What can hang from each mark
zemi: movotok nenoro zopo
zoza: dabuk fogel
dabuk: fafo nenoro zopo zoza
zopo: dabuk loveg zemi
nenoro: dabuk zemi
loveg: movotok zopo
movotok: loveg zemi

Every row comes from one small tree of marks. Brackets hold a mark, then the marks that hang from it, in alphabetical order. Every link used is in the known rows. Which tree was each row made from?
Known rows
[nenoro zemi]: [ 17   0  -1  -8 -16 -58   0   4 -12  -6   1  -5  -6  11   1 -20 -12 -32
   3  -9   1   3   0  -6  -7 -25   0  10  -9 -10 -25  -4  -8   1  -2  -7
  -6  -6   8  -2  -2 -14   4  -6   0   3   2   1   4  -2 -13  -2  -3]
[movotok [loveg [zopo dabuk]] zemi]: [-38   3   3 -36   3 -53  -2  15  11   0  20 -20  -3  -3  13 -40 -16 -22
   4  -4   4 -18  30  -1 -13  13   6   8  18   0   6   0  15   4   2  -8
  -9   7  10  11  22  30  -4  -6  -3   1  11  -1  10  11   1   2  11]
[dabuk nenoro [zopo zemi] zoza]: [ 19   2  -3 -20   0 -51  -4  -7  -4 -36  -6 -53 -24   0 -19 -13  16 -93
 -15 -19 -21  -3  23 -10  -9 -12  -6   3 -14  22 -12   8  20 -15 -17  15
   2   2 -23   0 -40 -26  40 -52  -4  -4   8 -11   1 -16  13   0   5]
[zopo [zemi [movotok loveg] [nenoro [dabuk fafo]]]]: [ -7   5  13 -25 -11 -28  -6 -18 -15  -8  34 -19  11   4 -29  -2   4 -13
 -30  14   1  -2 -10   0 -15 -30 -12  13  10 -11  -9 -12   2 -30 -18   1
   3  -1 -16  -4 -20 -29  -3  -8  -6  -1   7   5  -3  10   2   6  -2]
[dabuk fafo [nenoro zemi] zopo zoza]: [ 66   6 -16 -19 -29 -88 -10  -4 -27 -43  -9 -32 -30  14 -43 -15   3 -94
 -10 -35 -14  14  46 -16  -9 -22   7   7 -37  30 -34   2  13  -9 -16  -6
   0  -7 -14   3 -48 -38  46 -66   0  -3   2 -15  13  -1   9 -15   6]
[zemi movotok nenoro [zopo dabuk]]: [-11   8  27 -21 -12 -55  -5 -16   4 -19  20  20  10   1 -34  38  -9 -70
   3  33   8   9   1   0 -23 -39 -17   2 -14  11  14   5   0  -4 -19   0
  -5  -9 -15  -3   7 -11 -10 -11  14   3   0   2 -15   9 -15   2  -1]
[nenoro dabuk]: [ -9 -12  -2  -2 -16  -5   0  -8  -9 -12  16 -19  13 -12   2 -24  -2   4
 -11 -20  -1  -6 -11   6   5 -13  -5   1 -21   1  -2  -4  -9  -3  -9  -5
   0  -2  26   1 -17 -26  -6  -6  -2   0  -1  -1   4  11   5   3  -3]
[zoza dabuk]: [ -7  -5   4  -2   0  -1  -1   9   2 -17   2 -16 -31 -15  15  12 -11  -8
   4   2   7   0  16  -8  -4  14  -4  -9  -4   1   4  -5   5  13  -1  -9
   1   1  -3  -2  -8   8  -6   7 -12   6  -5  -3   8  -4 -10  -3   4]
[dabuk [zoza fogel]]: [  8  -1  -3 -18 -11  -2  -2  -2  -9 -20   5 -25 -10  -1   1   6   1 -16
 -12   6 -13   3  11  -1  -7   6  -2  15   3   6  -4   5  17  -4  -7   0
   3  -4 -29   4  -7  -2   9  -6  -4  -5  -1 -10  18 -12  12  -2  14]
[movotok loveg [zemi zopo]]: [-30  15  10 -15 -20 -14  -6  11  -4  36  11   7  22  -4  -4 -24  -7 -22
   7   0   1  -4   8  -5  -5   0  -5  16  30  -4   5  -5  14   6  -2   6
  -9  20  -1   6  12   5  -7  14   5   3   4  -6   3  16  14  -1   4]
[movotok loveg [zemi [nenoro dabuk] zopo]]: [-38   8  15 -24 -27 -24  -9  -4 -15  16  25  -3  25 -10 -10 -26 -10 -23
  -6  -1   7   1   0  -2 -10 -15  -9  17  10  -4  10 -10  16  -2 -15   5
  -7  10  -6   5  -3 -20 -15   4  12   5   2  -3   5  29  10   4   0]
[dabuk nenoro zopo zoza]: [ 29   0  -9  -5  -7 -49  -5  -2  -2 -38  -7 -41 -23  -2 -18  -4   8 -89
   0 -19  -8   3  34 -11  -2   9   2   2 -23  33 -10   8  25  -2 -13  11
   1   0 -18   3 -38 -23  35 -49   0  -4   0 -13   1 -12  15  -3   9]
[zopo [dabuk fafo [zoza fogel]] [loveg movotok]]: [ 30  -9  -1 -42  -5  -8  -3 -19   1 -29  17 -45 -22 -18 -20  24  -1  -4
   2 -19 -30 -10  12  15 -19 -10  -2  13 -21  21   1  12  12  -6  -7 -23
  -5 -18  14   6  -6  23   1 -44 -15 -16   6  -3  31  -1 -22 -27   9]
[zoza dabuk fogel]: [-16  -1   9 -20 -11   7  -4  -2 -11 -20  15 -30 -34 -11  21   9 -12   7
   0   9   8   5  15 -15 -11  14  -6   0   7  -7   5  -8  11   4  -6 -11
   9   6 -27  -2  -8  16 -10  10 -23  11  -7  -7  17  -8  -3  -1  13]
[movotok loveg [zemi nenoro [zopo [dabuk fafo]]]]: [-23  13  16 -37 -19 -37 -10  -5 -15  12  13   5  14  -5 -27 -12 -11 -31
  -4  10   6   3  17  -4 -19 -18  -3  13   2   2  10  -7  17  -1 -12  -6
  -7   3 -17   4   5   6  -5  -9  12   3   7  -4  11  30   2  -5   1]
[nenoro [zemi [zopo [loveg movotok]]]]: [ 17   2   9 -15 -23 -35  -3  -4  -5   3  10 -10   4   6 -10   3 -11 -46
  14 -21 -15   3 -16   2 -11 -47 -13  11  -7  -5 -20   3 -10   7  -4  -5
 -13  -2  33  -4   9 -17 -11 -15  -3   0   1   2   0   3 -27 -13  -6]
[nenoro dabuk zemi]: [  9 -12  -3 -11 -32 -64   0  -4 -21 -17  18 -23   5  -1   3 -43 -13 -28
  -6 -29  -3  -4  -6   1  -3 -36  -4  10 -28  -8 -26  -8 -16  -1 -12 -11
  -6  -7  33  -1 -19 -39  -1 -10   0   2   1  -1   7   9  -8   1  -5]
[zoza [dabuk nenoro] fogel]: [ -6   5   5 -24 -12   0  -5  -4 -11 -27  12 -32 -35  -6  14   3  -6  -9
   4 -12   9  10  23 -26 -15   9  -4  -1   8  -3   3  -9  21   7 -11  -6
   6  16 -29  -3 -31   7  -6   0 -26  13 -11 -12  13  -7  -4 -12  15]
[zoza [dabuk fafo zopo] fogel]: [  6   2   5 -26 -18 -18  -9 -10 -27 -32  10 -35 -52  -7  -6  11 -10 -12
  -7  10   7   8  32 -17  -8  14  -2  -4 -11  10   2  -9   7  -7  -8 -17
  19   2 -26  -2 -17   4   9 -19 -28  11   0 -11  19  -1   5   2  13]
[loveg movotok zopo]: [-21 -14  -5  -8  17  -6   3  -4  21 -25  16 -16 -18  14  14  11 -10  15
   3 -20  -8  -9  -6  10  -4 -19   4  -1  11  10  11   5  -9  -8   3 -11
   2  -2  27   9  30  -8 -27 -18  -5  -5  -1   6  -9   3 -16  -2   6]
[loveg [movotok zemi]]: [-22  -4  -3   5   9 -29   0  -5  19  17   2  -9 -15   4   4  -7  -7  21
   9 -28  -3  -4  -5   5  -2 -15   3  14  24   4  21   3   1 -17  -4  -2
  -2   8  27  11  12  -3 -24  -6   9  -9  -4   1   1  10  -2  -4   2]
[movotok [loveg [zopo [dabuk nenoro] zemi]]]: [-20  -1   4 -44   5 -17   0   2   4 -22  25 -36   2   0   6 -27  -4 -35
  -7  -2  -7 -22  12  -4 -17  -8   2   0   7  -1 -13  -5  10   2  -3  -5
  -5   7 -11   0   3  14   3 -13 -18   4  12   0  -1   1 -10  -5   5]
[loveg movotok]: [ -5 -11  -5  11   5   7   2 -10  12  -1   8 -12 -14   1   4  14  -3  21
   8 -19  -5  -4 -17   6   0 -15   3   9   8  10  11   0  -7 -12  -2  -6
   1   1  12   2   9 -11 -22  -6  -1  -8  -4   2  -5   4 -10  -9   0]
[loveg zopo]: [-15  -3   0 -18  10 -12   1   7   9 -21   8  -4  -8  13  11  -3  -5  -7
  -6  -1  -2  -5  11   2  -4  -4   1 -10   3   1   0   5  -2   2   6  -5
  -1  -3  17   7  21   2  -3 -10  -4   3   3   4  -3  -3  -7   7   7]
[zopo dabuk]: [ -4  -8   4 -20   4 -29   3  -6   5 -19   3 -15  -5 -13   1  -6  -6 -26
   5   3   0 -12  10   4 -10  -7   1  -3 -23   8   4   4  -4   5  -6 -12
  -3  -9   1   0   2  21   4 -14   1  -1   7   0   6   3 -11  -5  -1]
[zopo dabuk loveg zemi]: [ -1  -1  18 -49  16 -21   1 -12  12  -7  11 -42  -3 -23  -3  -7   8 -34
  -3  -3 -24 -23  -7  12 -23 -19 -16  -5 -13  -9  -4  11   1  -4  -6  -3
 -11  -9  27  -4  -1  37  12 -29 -16  -3  21   8  14 -11 -27  -6  -6]
[movotok [loveg [zopo [dabuk fafo zoza]]] zemi]: [-19   3  -3 -39  -2 -51  -4  16   3  -6  14 -21  -8  -1  -2 -35 -13 -24
  -9  -6  -5 -15  44   2 -15  11   8  11   9   8   0   1  21   2   0 -14
  -8   2   6  16  16  22   6 -15   1  -4  11  -6  20  12   8  -3  15]

Which tree is each row?
[-23  -4   2  -2   9 -35  -3 -13  14   6   6  -7 -20   5   0   4  -7  18
   3 -19   4   4  -9   3  -9 -21   2  16  16   3  26   0   5 -23  -9   1
  -1   0   8   9  10  -9 -25 -11  16  -7  -4   5   0  11  -5  -2   0] : [loveg [movotok [zemi nenoro]]]
[ 14   6   0 -11   3 -55  -8 -13  16  -6   8 -39 -31  -8 -13  -9   7 -50
  23 -45  -5  -3   9  -7  -5   1  -3   2  -2  21  10   8  19  -9  -7  11
  -4  10  30   3 -24  -3  11 -56 -12  -3   3  -1  -3  -2  -6  -9   1] : [dabuk nenoro [zopo [loveg [movotok zemi]]]]
[-26 -15   1 -40  26 -37   6 -15  23 -40  14 -48 -22   8   9  -7  -2 -25
  -3 -31 -20 -20  -2   5 -21 -48  -1  -6   2   8  11   7  -7 -17 -11 -12
  -3   2  24   7  11   2 -15 -36  -9  -3   7   5  -6  -1 -26 -10   2] : [loveg movotok [zopo [dabuk nenoro] zemi]]
[ 23   5   3 -18  -2 -41 -13 -19  -2  -5   7 -15 -31  -2 -36  14   2 -12
   0 -15  -5   5  11   5  -6  -8   0   2 -17  18   9   3   7 -24  -4  -5
   4 -11  21   4  -5  -5  12 -58  -5  -6   9   4  10  12  -6  -2  -1] : [dabuk fafo [zopo [loveg [movotok [zemi nenoro]]]]]
[-12   0  13 -20   6 -44  -5 -17  -8 -21   4 -29 -20   1 -14   1   5 -51
 -15  19  -2  -2  -4  -2 -10 -17  -8  -2 -14   3   1  -2   1 -27 -12   9
   8  -9 -20  -5  -6 -15  19 -34  -2   3  13   5  -6  -5   3  19  -6] : [dabuk [zopo [zemi nenoro]]]
[  3   3  19 -31 -11  -3  -2  -6   5  -3   7  -5  19 -19 -14  16  -1 -52
  15   0 -17  -8  -6   9 -14 -24 -18  -8 -21   6   3  12  -1  18  -4  -4
 -12  -3  26  -2  10  18  -1 -17  -3   2   8   0   5   4 -23 -11  -4] : [zemi [zopo dabuk loveg]]
[ -9   1  11  -6 -23 -36  -7 -10  -5 -15  50  -5  12  -3 -16   6  -9 -20
  -7  18  21   1  -6  -1  -8  -3  -5  18   1   3  -2 -14   9 -12 -14   2
   0  -4 -16  -5 -19 -33 -14   1  -4  -1  -2   4 -11  13   2   6   3] : [zemi [movotok loveg] [nenoro dabuk]]
[ 30   3  -8 -24 -18  10  -5  -8 -26 -19  -1 -14 -11   6 -27  12   4   5
 -25   0 -19  12  25  -1  -7  -2   3  13  -5  10 -10   2  13 -11  -7 -12
   7  -7 -26   7 -16  -9  17 -17  -4  -7  -1 -13  28  -1  16 -10  16] : [dabuk fafo [zoza fogel]]
[ 50  12 -11 -16 -22 -47  -6  -6 -24 -12  -8   2  -6  22 -36 -20   2 -27
  -5 -43  -3  17  21 -19 -11 -36   7   2 -15   2 -29  -8   4  -2 -11 -10
  -5   5   0   1 -40 -25  18 -28  -2   4  -5  -8   8  10  -9 -23   0] : [dabuk fafo [nenoro zemi]]
[ 15  12   7 -39  -5 -48  -3 -14  -3 -11  17 -25   1   4 -37 -15  10 -45
 -11  -7  -7 -10  18 -10 -25 -31  -4   6   4   4 -12  -5   6 -14 -17  -8
  -2   9 -12  -3 -30   6  17 -24 -14  -3  10  -4   1   5  -6 -16   3] : [zopo [dabuk fafo nenoro] [zemi [movotok loveg]]]
[-17   2  16 -19  -2 -39  -3 -19  -1 -13  24 -16   4   4 -17   0   6 -22
 -26  11  -1  -1 -18   2 -15 -36 -17   6   4 -12   1  -4  -3 -31 -20   8
   2  -4  -3  -3 -15 -28  -5 -10   0  -1   5   7  -8   1  -2  13  -4] : [zopo [zemi movotok [nenoro dabuk]]]
[-22  -6  13 -27   1 -13  -2 -21 -13 -16  14 -26   6  -3  -8 -10   7 -10
 -30   3  -8  -3 -22   4 -13 -39 -13   0  -9 -14   0  -6  -4 -26 -18   5
   1  -7  -7  -3 -16 -25  -2 -13   2   2   7   7   1   5  -4  10  -9] : [zopo [zemi [nenoro dabuk]]]
[-14  11  17 -19   1 -25  -5 -10   1   1  27 -12   4   9 -16  10   2 -23
 -17  30   3  -2 -11  -3 -17 -17 -11  14  24 -12  -4  -9  10 -24 -11  10
   1   0 -32  -6  -5 -12  -4   0  -6   0   8   7 -11  -2   0   8  -1] : [zopo [zemi [movotok loveg] nenoro]]
[  42    0  -10  -12  -21  -96   -6    1  -11  -43   -4  -45  -29    7
  -16  -20   -2 -113    2  -27   -9    6   32  -16   -9  -12    2   10
  -29   26  -29    5   17   -2  -15    6   -4   -4  -13    1  -38  -33
   39  -54   -2   -2    2  -13    4  -15    5   -6    6] : [dabuk [nenoro zemi] zopo zoza]
[  3   4  13 -23   6 -25  -6 -11   3  -5   9 -42 -15 -11 -10  -2  10 -49
  -2   2 -17 -13  -6   4  -6  -2 -14  -6  -9   2  -6   8   3 -15  -1  10
   2  -4  18  -6  -6   5  23 -39 -19   0  18   5   1 -14  -6  11  -4] : [dabuk [zopo loveg zemi]]
[ -6  -1  13  -2 -15 -73  -8 -20  -2 -30  34 -11  -5  -1 -23  11  -5 -46
  -7  15  19   6   0   0  -6 -12 -10   7 -21  12   6  -4   1 -22 -19   7
   7 -12  -1  -3 -19 -40   0 -27   3   0   0   4 -14   7   4  17   0] : [zemi movotok [nenoro [dabuk zopo]]]
[-26 -20  -2 -24  20 -31   6  -8  23 -38  17 -28 -25   1  15   7 -15  -6
   7 -16  -8 -20   4  12 -12 -25   4  -5  -7  17  15   9 -13  -5  -1 -20
  -1  -9  31   9  31   7 -23 -27  -5  -6   4   6  -4   5 -26  -5   5] : [loveg movotok [zopo dabuk]]
[ 14  -5   8 -46  14 -10  -1 -25   9 -10  11 -41 -14 -14 -24   6   8   1
  -7 -23 -32 -20  -9  17 -22 -40 -11   1 -11   1   1   8  -6 -19  -8 -17
  -7 -11  34  -1  -2  23   0 -42 -17 -11  16   8  18   1 -34 -18  -6] : [zopo [dabuk fafo] [loveg movotok] zemi]
[  8   3  23 -51  13 -61  -4 -15  19 -29  22 -44 -10 -16 -22  22   6 -72
 -12  20 -22 -13   4  12 -33 -18 -21   9 -14   3  -3  16  18 -15 -16   5
 -13 -21  -2  -2  -9  20  16 -41  -6 -11  16   7  14 -20 -26  -2   1] : [zopo [dabuk zoza] loveg [zemi movotok nenoro]]
[-10  16  23  -7 -22 -15  -9  -6  -4   1  34  23  26   8 -31  38  -8 -50
   2  37  11  12  -6  -6 -13 -19 -14  13  15   4   1  -7  10  -2 -12   9
  -3   4 -34  -7   6 -24 -16   7   2   4  -2   0 -20  14  -2   1   2] : [zemi [movotok loveg] nenoro zopo]
[ 31  -1  -4  -9 -42 -82  -3  -7 -22 -14  25  -4   4  14 -28 -28 -12 -28
 -13 -26   0   6   7  -1  -6 -42  -4  15 -19  -3 -31  -9 -18 -11 -14 -17
  -3  -5  37   1 -27 -47   1 -16  -4  -1  -2  -3   6  13  -3  -2   0] : [nenoro [dabuk fafo] [zemi movotok]]
[-17  -5   2 -29   1 -11   0   8   4 -20  28 -22   1  -5  14 -14 -14 -22
   4  11   1 -20  15   2 -10  11   5   1   0   5  -8  -4   6  12   3 -14
  -4  -3  -5   2  18  18  -4  -7 -14   2  10   0   1   5  -9  -1   7] : [movotok [loveg [zopo dabuk]]]
[-23   0   3 -11   1 -38   0 -12  16   7   1 -10  -7  -2  -6  -6  -7 -18
  16 -39  -8  -2  -2   0 -12 -38  -3  10  11  13  25   6   2  -7 -14  -3
  -7  14  24   9   3  -5 -21 -20  11  -5  -4  -4  -2  16  -7 -15   1] : [loveg [movotok [zemi [zopo [dabuk nenoro]]]]]
[-40 -14   0 -29  21 -62   4  -3  29 -20  12 -28 -26   3  16 -16 -16  -8
   9 -27  -6 -17  13  11 -15 -24   4   1   6  12  27  11  -4 -10  -3 -16
  -6  -2  41  17  36  16 -25 -27   6  -7   5   5   3   8 -16  -3   8] : [loveg [movotok zemi] [zopo dabuk]]
